Each row comes from the steps of one walk. Every step used is in the known rows, and no mark comes twice. Write the walk behind each row, first mark first.
(in the rows, 128 means zero)
Known rows:
feraful-daguf-dozad: [104 142 115 117 110 132 150  99 147 154 128 108 137  96 127 108 137 138
 124 121 125 176 120 146 128 111  85  98 119 126 157 139 133 142 125 109
 141 143 120 165  96  94 173 122 136 148 136 125 121 110  78 157 121]
daguf-feraful-peba: [126 116 139 131 122 166 103  99 124 132 146 144 140 143 113 103 100  97
 102 114 143 153 128 162 144 134 141 104 112 124 129 189 154 130 154 150
 129  87  99 137 104 154 129 128 126 131 162 148 109 127 138 141 152]
ferig-dozad: [122 111 123 114 131 126 128 142 131 127 137 129 141 139 121 107 122 138
 129 118 125 149 135 130 130 149 113 109 150 149 161 141 111 121 106 136
 150 127 115 153 134 101 137 143 138 127 118 121 114 135 111 119 135]
dozad-daguf-feraful-peba: [139 124 120 130 121 168 105  79 128 125 154 148 134 148  94 104 104  95
 111 111 129 129 142 194 154 126 135  95  92 132 136 187 164 156 156 148
 118  78 102 120  76 144 164 132 127 148 142 121 104 116 133 120 139]
voze-daguf-feraful-peba-sumag: [113 108 123 166  95 140  89  86 122 156 156 147 183 147 104  93 121  92
 117 142  77 144 137 138 160 102 155 123  75 150 162 202 195 108 175 147
 173 104  79 137  40 131 108 110 109 113 182 112  80 125 148 134 137]
filus-kidiv-peba-feraful: [122 148 132 115 149 186 104 133  95 117 145 142  69 198 115 136 109 158
 115 112 125 133 131 200 139 115 164 137 120 124 123  99 171 145 180 114
 177 123  95 120 153 140  89 194  93 113 128 125 153 145 132 118  90]
sumag-feraful-daguf: [150 146 123 117 109 156 103 118 154 140 137 156 121 105 133 106 129 141
 127 111 130 157 120 176 123 100 104 118 112 126 148 166 122 137 150 122
 124 145 106 123 108  92 170 123 106 166 122 104 138 126 110 159 134]
daguf-kidiv-peba-sumag: [139 133 112 142 136 142 108 141  90 105 167  90 134 181 126 127 130 137
 148 122 130 147 119 159 156 147 108 150 117 165 157 110 180 127 179 109
 175 139  81 118 127 125 106 111 112 105 146 124  85 147 162 133  90]
filus-kidiv-peba-sumag-feraful-daguf-dozad: [101 154  82 138 108 184  97 112 128 179 178 122 125 154 129  81 124 160
 108  93 111 184 128 252 140 105  94 126  96 142 161 123 160 132 187  99
 212 166  92 150 141 109 142 139  66 139 157  66 121 134 102 155  80]
ferig-voze-daguf: [114 106 153 150  88 126 113 123 108 142 125 149 169 136  94 131 153 135
 132 135  81 139 138  91 120  99 157 130 112 135 131 108 145 145 147 147
 141 120 109 126  84 126 100 115 141 132 114 110 106 127 100 142 106]
sumag-feraful: [146 120 126 126 121 163  95 117 138 142 137 162 117 118 142 115 120 133
 124 109 141 149 126 182 126 136 115 127 124 129 119 139 121 126 148 135
 125 133 123 118 141 133 156 128 110 140 118 106 138 133 134 136 132]
kidiv-filus: [135 109 159 135 120 132 149 106 140 110 142 154 147 105 138 153 122 122
 147 125 117 140 134 141 117 100 151 124 115 124 127 135 111 135 132 109
 125 126 131 113 139 147 110 141 108 133 109 132 120 145 112 135 126]
piga-daguf: [139 134 141 146 121 139 131 141 127 117 125 125 157  99 128 125 141 131
 104 147 110 107 127 120 133 121 147 131 104 134 130 135 145 125 143 128
 157 133 135 112 123 109 126 125 119 123 188 139 144 131 123 124 124]
kidiv-peba-sumag-feraful-daguf: [133 140 110 131 116 169  82 123 133 148 170 142 125 155 135 105 122 139
 150 108 101 163 115 224 128  88 111 133 100 140 153 155 166 119 189 118
 164 156  70 111 117  88 164 101  73 140 147  76 106 133 146 159 110]
piga-daguf-feraful-peba: [133 125 154 149 111 182 109 121 127 117 146 145 171 118 109 103 113  97
  82 134 125 134 122 163 154 123 160 109  92 129 132 202 175 126 168 154
 163  93 107 117  93 134 125 124 114 126 232 159 128 128 133 137 143]
kidiv-daguf-voze-ferig-dozad: [115 110 122 136 130 152 129 125 133  88  99 194 143  90 111 115 114 158
 130 176  94 141 123 126 128 128 112 127 127 143 121 128 107 124 126 121
 165 149 127 139 120 119 108 164 168 137 167 132 129 134  91  94 135]
peba-sumag: [110 122 106 137 124 116 118 117 137 137 149 112 157 130 136 111 126 132
 141 125 102 125 130 123 131 109 125 137  98 149 127 119 156 106 138 119
 149 133 115 120 117 126 129 113 106 108 128 105 104 135 148 128 115]
feraful-daguf-kidiv-peba-sumag: [147 157 115 133 125 142 107 141 102 108 157  91 134 162 118 117 142 143
 157 128 117 148 109 159 149 111 100 139 110 160 171 130 179 132 185 101
 173 144  64 122  84  83 119 101 106 130 156 121  89 138 141 151  89]
ferig-dozad-daguf: [135 120 102 109 131 128 130 112 134 120 147 133 137 144 101 106 127 138
 136 106 112 123 146 170 138 143 102 102 130 158 169 140 132 154 106 139
 138 116 115 140 101  87 170 143 143 144  81  93 111 127 105  95 125]
filus-kidiv-daguf-voze-ferig: [118 133 118 158 125 168 129 129 123  91  93 197 121  96 108 123 116 164
 104 185 100 106 127 132 131 110 145 162 100 120  98  94 121 136 154 111
 167 155 155 116 129 158  47 191 152 146 195 133 169 134  85  91 108]
voze-daguf: [130 125 141 150 108 112 122 118 121 147 119 148 143 129 111 132 145 126
 132 153  90 125 130 104 133 117 144 138 120 137 169 150 141 129 139 125
 144 137 115 136  73 108 102 121 130 132 149 113 123 121 122 129 123]
filus-kidiv-peba-feraful-daguf-voze: [134 152 136 101 139 201  91 145 122  69 143 169  98 179  94 131 110 185
 130 138 103 144  92 198 124  75 166 145  91 121  98 114 161 154 177  94
 172 138  93 121 147 101 106 207 110 145 165 108 169 133 124 136  90]
kidiv-peba-feraful-daguf: [131 155 147  96 138 175 102 121 121 115 141 134  82 167 113 140 115 145
 141 118 117 166 107 190 123  82 131 115 116 120 138 146 179 146 179 113
 148 129  60 117 104  85 151 153 106 124 129 133 132 125 136 150 107]
ferig-kidiv-daguf-feraful-peba-sumag: [ 85 114  76 171 108 172  86 100 125 119 165 142 161 147 102  98 112 103
 130 158 122 121 129 148 168 119 108 108  86 181 116 174 168 111 181 131
 171  97  69 104  90 175 105  94 143  98 169 129  81 128 141 163 107]
dozad-daguf-feraful-peba-sumag: [123 119  92 137 120 163  99  73 137 129 175 129 162 150 103  83 105  95
 123 107 100 115 148 187 161 111 134 109  66 155 134 178 198 136 171 144
 140  84  92 115  65 140 166 119 107 130 141 100  86 127 154 120 124]
dozad-daguf-voze-ferig-kidiv: [152  80  94 126 139 161  93  93 142  73 112 149 138 119  88 146  92 165
 127 179  95  84 117 149 148 125 115 124  88 163 101 136 143 145 132 103
 166 116 149  88  68 148 139 147 170 158 143  84 158 119 139 113 130]
peba-sumag-feraful-daguf: [134 139 102 128 110 148  93 112 160 151 149 137 146 107 144  88 128 144
 139 110 105 153 114 166 129  78 103 126  84 145 140 156 149 117 163 116
 143 155  94 110  99  88 179 114  93 146 121  85 111 135 133 161 119]
dozad-daguf-kidiv: [170 145 112 121 132 130 134 117 115  92 132 116 119 132 102 119 138 144
 132 123 142 107 135 148 153 154  95 123 113 155 151 116 149 174 142 117
 120 112 121 121  93 122 152 133 154 148  96 128 115 127 128 113 103]
ferig-kidiv-daguf: [105 128  86 148 120 146 122 133 118 109 129 144 123 130 109 136 135 131
 142 166 130 101 130 123 142 131  97 123 124 163 121 120 113 128 146 115
 146 127 109 107 127 152  97 107 166 119 133 132 128 126 110 152  98]
sumag-peba: [120 127 134 143 132 132 119  96 150 133 118 129 107 128 118 112 116 121
 122 150 145 152 105 141 138 157 130 117 156 132 107 155 128 150 145 134
 135  86 121 120 141 118 126 112 135 127 167 140 134 129 130 126 112]
kidiv-daguf-feraful-peba-sumag: [ 89 136 106 162 109 162 108 102 122 133 157 158 155 125 116  83 119  90
 127 137 117 139 132 162 150 107 125 117  82 145 121 160 177 116 183 146
 141 106  73 123 104 158 116 105 124 108 174 142  74 127 130 136 113]
voze-daguf-feraful: [132 102 150 161 106 149 105 117 122 134 120 171 152 120 114 108 147 126
 105 154 113 135 148 153 151 109 120 127  95 137 169 172 148 119 151 117
 163 128 105 143  58 129 123 123 126 138 158 104 110 127 133 146 138]

Which walk is each row?
[133  88 130 116 136 152 111 123 141  95 108 160 151 104 115 114  94 164
 121 156 100 157 118 127 124 135 127 125 126 141 129 146 122 119 106 121
 171 138 140 142 109 115 124 179 149 145 160 117 141 136 116  96 154]  daguf-voze-ferig-dozad
[120 120 132 163 107 176  97 116 131 128 161 123 194 114 117  86 113 101
  93 131 100 135 131 148 159 104 158 117  62 152 128 189 200 110 181 143
 186 100 100 109  89 132 128 116  91 108 229 139 103 134 153 136 129]  piga-daguf-feraful-peba-sumag
[142 106 136 107 127 149 111 128 157  98 104 153 154  88 105 111 108 172
 128 158  89 163 102 130 119  96 120 114 114 137 146 168 121 134 108 117
 170 151 118 146  73  71 143 170 153 169 167 114 137 129  92 114 156]  feraful-daguf-voze-ferig-dozad
[150 166 153 110 136 152 109  99 147 101 105 113  80 117 104 102 121 159
 124 138 156 176  85 147 155 134  99 104 133 156 121 160 168 185 176 109
 143  77  79 116  86  76 148 151 150 130 133 176 132 138 119 146  91]  sumag-peba-feraful-daguf-kidiv
[161 122 160 128 125 138 148 120 122  86 143 137 142 105 135 152 132 140
 148 123 146 147 131 138 133 129 122 134 121 144 140 130 121 147 144  92
 138 125 118 117 135 146  96 140 126 139 107 154 104 155 112 140 107]  daguf-kidiv-filus
[140 111 154  83 139 176 100 110 156  88 103 168 130  91 104 112  88 188
 127 142  87 172  99 143 124  78 126 104  95 139 126 161 153 137 126 106
 167 135 103 136  75  72 163 207 149 148 134 133 150 139 110 113 149]  peba-feraful-daguf-voze-ferig-dozad
[103 149 132  90 124 157 130  83 145 141 130 118 107  99 130 102 115 152
 124 107 123 178 122 168 129  90  96  90  98 136 136 137 162 152 138  95
 143 124 101 152  94  93 193 159 131 130  99 138 132 118  91 154 103]  peba-feraful-daguf-dozad
[122 158 155 112 131 154 107  85 164 128 104 137  80 115 105 107 109 146
 128 139 138 171  86 155 134 104 126 102 128 129 108 171 159 166 165 118
 132  82  86 114  97  77 164 149 128 132 142 153 149 129 122 146 106]  sumag-peba-feraful-daguf
[174 134 178 146 118 149 154 134 121  75 139 134 167  81 128 147 144 144
 122 140 129 127 128 128 137 119 151 135  98 149 144 134 137 147 162  98
 161 128 130  92 122 131  94 141 117 130 162 162 119 155 107 137 104]  piga-daguf-kidiv-filus
[136 123 164 112 143 177  97  74 173  91  81 171  93  85 106 112  76 167
 118 178 105 175  67 146 134  87 141 115 106 119  74 175 165 163 166 104
 156  90 112 101  81  92 152 176 147 151 186 146 171 131 123 121 128]  sumag-peba-feraful-daguf-voze-ferig
[140  94 142 132 138 154 115 108 137  93 101 158 140  95 124 134 100 150
 120 171 105 138 111 125 129 118 143 140 104 118  91 131 136 128 131 115
 150 136 154 119 108 141 117 162 144 142 177 121 154 131 134 106 149]  daguf-voze-ferig
[154 102 117 124 136 153 113  84 144  85 104 167 135 100 109 129 103 153
 124 164  89 104 122 161 135 112 136 135  83 129 100 130 152 154 136 112
 138 128 154 103  77 134 148 162 147 166 146 100 151 120 128  89 136]  dozad-daguf-voze-ferig
[149 110 116 133 115 173  81  98 171 118 121 167 158  72 133  96 101 168
 135 147  79 158 101 170 128  69 120 141  63 136 106 162 158 110 162 105
 165 159 120 102  76 107 162 144 107 164 166  81 136 136 137 136 138]  peba-sumag-feraful-daguf-voze-ferig
[111 131 124 140 112 144 151 110 136 141 135 117 160  87 135 107 133 134
  92 137 117 146 132 143 141 135 113 107 110 139 140 128 146 134 139 114
 177 137 144 141 120 120 152 119 128 116 185 140 137 122  92 132 113]  piga-daguf-dozad
[103 116 126 146 103 113 141  91 122 168 126 137 150 114 123 115 139 123
 117 142  97 161 139 131 138 133 109 111 123 145 180 138 141 133 131 110
 168 141 125 165  83 118 130 120 138 124 141 117 111 111  93 132 117]  voze-daguf-dozad
[153 102 186 150  88 134 133 120 109 100 140 159 182 112  95 150 161 142
 153 129 101 155 141  96 124 102 152 131 108 149 145 106 140 166 166 114
 144 118 103 118  89 146  66 129 140 142  95 135  78 152  82 154  87]  ferig-voze-daguf-kidiv-filus
[163 131 146 150 118 135 112 138  71 118 137 130 119 181 106 143 152 134
 138 148 121 147 126 146 154 153 124 149 133 151 197 136 164 142 179 112
 173 137  81 137  81 110  80 115 133 129 167 130  98 130 131 130 104]  voze-daguf-kidiv-peba
[169 123 169 149 103 118 144 108 112  99 132 159 155 106 119 158 155 133
 147 146 111 141 137 115 139 120 142 138 106 153 185 148 130 148 159  94
 150 130 114 124  78 130  69 134 132 136 123 142  99 150 101 133 105]  voze-daguf-kidiv-filus
[140 112 163  90 148 203  90 117 130  82 122 166 105 137 104 127  81 183
 138 143  88 184  92 194 122  87 131 112 110 132 132 163 166 136 157 109
 190 139  76 136  87  67 150 200 134 143 158 119 142 139 122 116 136]  kidiv-peba-feraful-daguf-voze-ferig-dozad
[168 118 137 109 126 137 148 105 131  78 161 137 152 118 108 124 133 148
 153 101 130 138 148 175 140 139 100  99 122 175 180 137 115 173 125 105
 141 110 110 125 106 111 142 159 146 157  60 123  87 157  90 110 107]  ferig-dozad-daguf-kidiv-filus
[160 125 107 137 131 177  79 130 100 116 178 122 118 174 135 108 120 140
 144 104 142 166 127 219 148 152  94 146 114 166 142 123 173 121 196 108
 173 139  80 113 138 134 132 109  90 117 133 103  87 151 171 144  94]  daguf-kidiv-peba-sumag-feraful
[114  83 160 159  90 153  94 121 118 136 131 170 177 125  93 102 156 134
 110 140 109 148 152 133 143  90 128 125  92 134 131 135 153 131 153 142
 153 116  99 135  69 141 122 113 131 142 124 101  97 132 112 159 120]  ferig-voze-daguf-feraful
[110  95 164 155  85 170  88 102 113 146 143 167 179 147  75 104 127  98
 109 124  98 162 140 124 139 103 170 111 101 131 135 167 175 145 169 175
 141  84  84 136  59 149 102 117 137 137 155 126  86 121 112 154 124]  ferig-voze-daguf-feraful-peba
[152 100 137 101 121 180  89 113 168 109 115 187 145  85 119  93  96 180
 122 137 102 182 102 184 120 100 108 115 112 136 139 185 114 125 126 117
 164 158 122 141  90  78 177 174 137 181 156  93 146 137 100 125 160]  sumag-feraful-daguf-voze-ferig-dozad
[139  99 113 119 116 177  78 104 176 113 135 175 168  84 131  78  94 183
 136 136  75 183 111 176 125  86 105 121  81 160 132 176 142 104 140 112
 189 159 106 132  81  74 172 159 116 159 153  73 124 145 121 125 148]  peba-sumag-feraful-daguf-voze-ferig-dozad
[136 139 146  91 128 171 101 118 153  72 125 165 120 109 111 121 110 165
 151 141 108 151  98 152 113  67 138 125  84 126  84 134 156 142 139  99
 125 131 110 117 122  96 177 174 140 141 125 125 147 127 125 147 117]  peba-feraful-daguf-voze
[171 147 135 130 105 155 112 101 155 113 164 147 159  87 142 111 138 155
 159 107 122 173 121 180 134  78 100 131  75 161 152 158 145 135 183  86
 146 142  87 101 104 111 142 127  89 153  93 110  86 165 114 167 101]  peba-sumag-feraful-daguf-kidiv-filus
[175 131 140 126 125 139 154  96 129  78 148 141 131 112 119 146 137 136
 149 118 136 117 144 166 142 128 124 119 101 152 154 122 129 181 151  96
 122 111 126 100  98 140 127 142 132 154  81 131 100 147 107 122  95]  dozad-daguf-kidiv-filus
[108 121 106 146 131 165 128 143 125  96 106 198 134 103  98 105 116 176
 104 172  91 126 130 140 132 126 130 138 120 141 124 106 104 137 130 120
 191 156 138 145 137 133  61 206 161 144 174 128 155 145  71  81 117]  filus-kidiv-daguf-voze-ferig-dozad
[140  82  73 143 141 175  73  90 128  77 153 136 149 171  94 141  93 167
 156 167  71  93 120 191 161 115 131 137  72 176 108 128 190 125 177  99
 217 130 111  72  84 143 123 124 130 135 164  56 130 130 172 117 106]  dozad-daguf-voze-ferig-kidiv-peba-sumag
[157 159 133 122 119 129 132 139 126 106 119 105 124 112 108 117 147 148
 128 129 143 142 112 119 138 123  94 127 120 142 164 144 133 154 143 107
 130 133  99 136  81  89 126 126 148 155 136 150 121 128 108 150 114]  feraful-daguf-kidiv
[108 133  85 125 102 156 111  84 164 172 158 126 153  89 148  70 122 143
 127  99 110 193 131 192 137  92  69 104  88 150 151 147 149 120 148 102
 159 154  99 144 104  98 204 111  96 138 122  80 105 127 100 166 111]  peba-sumag-feraful-daguf-dozad
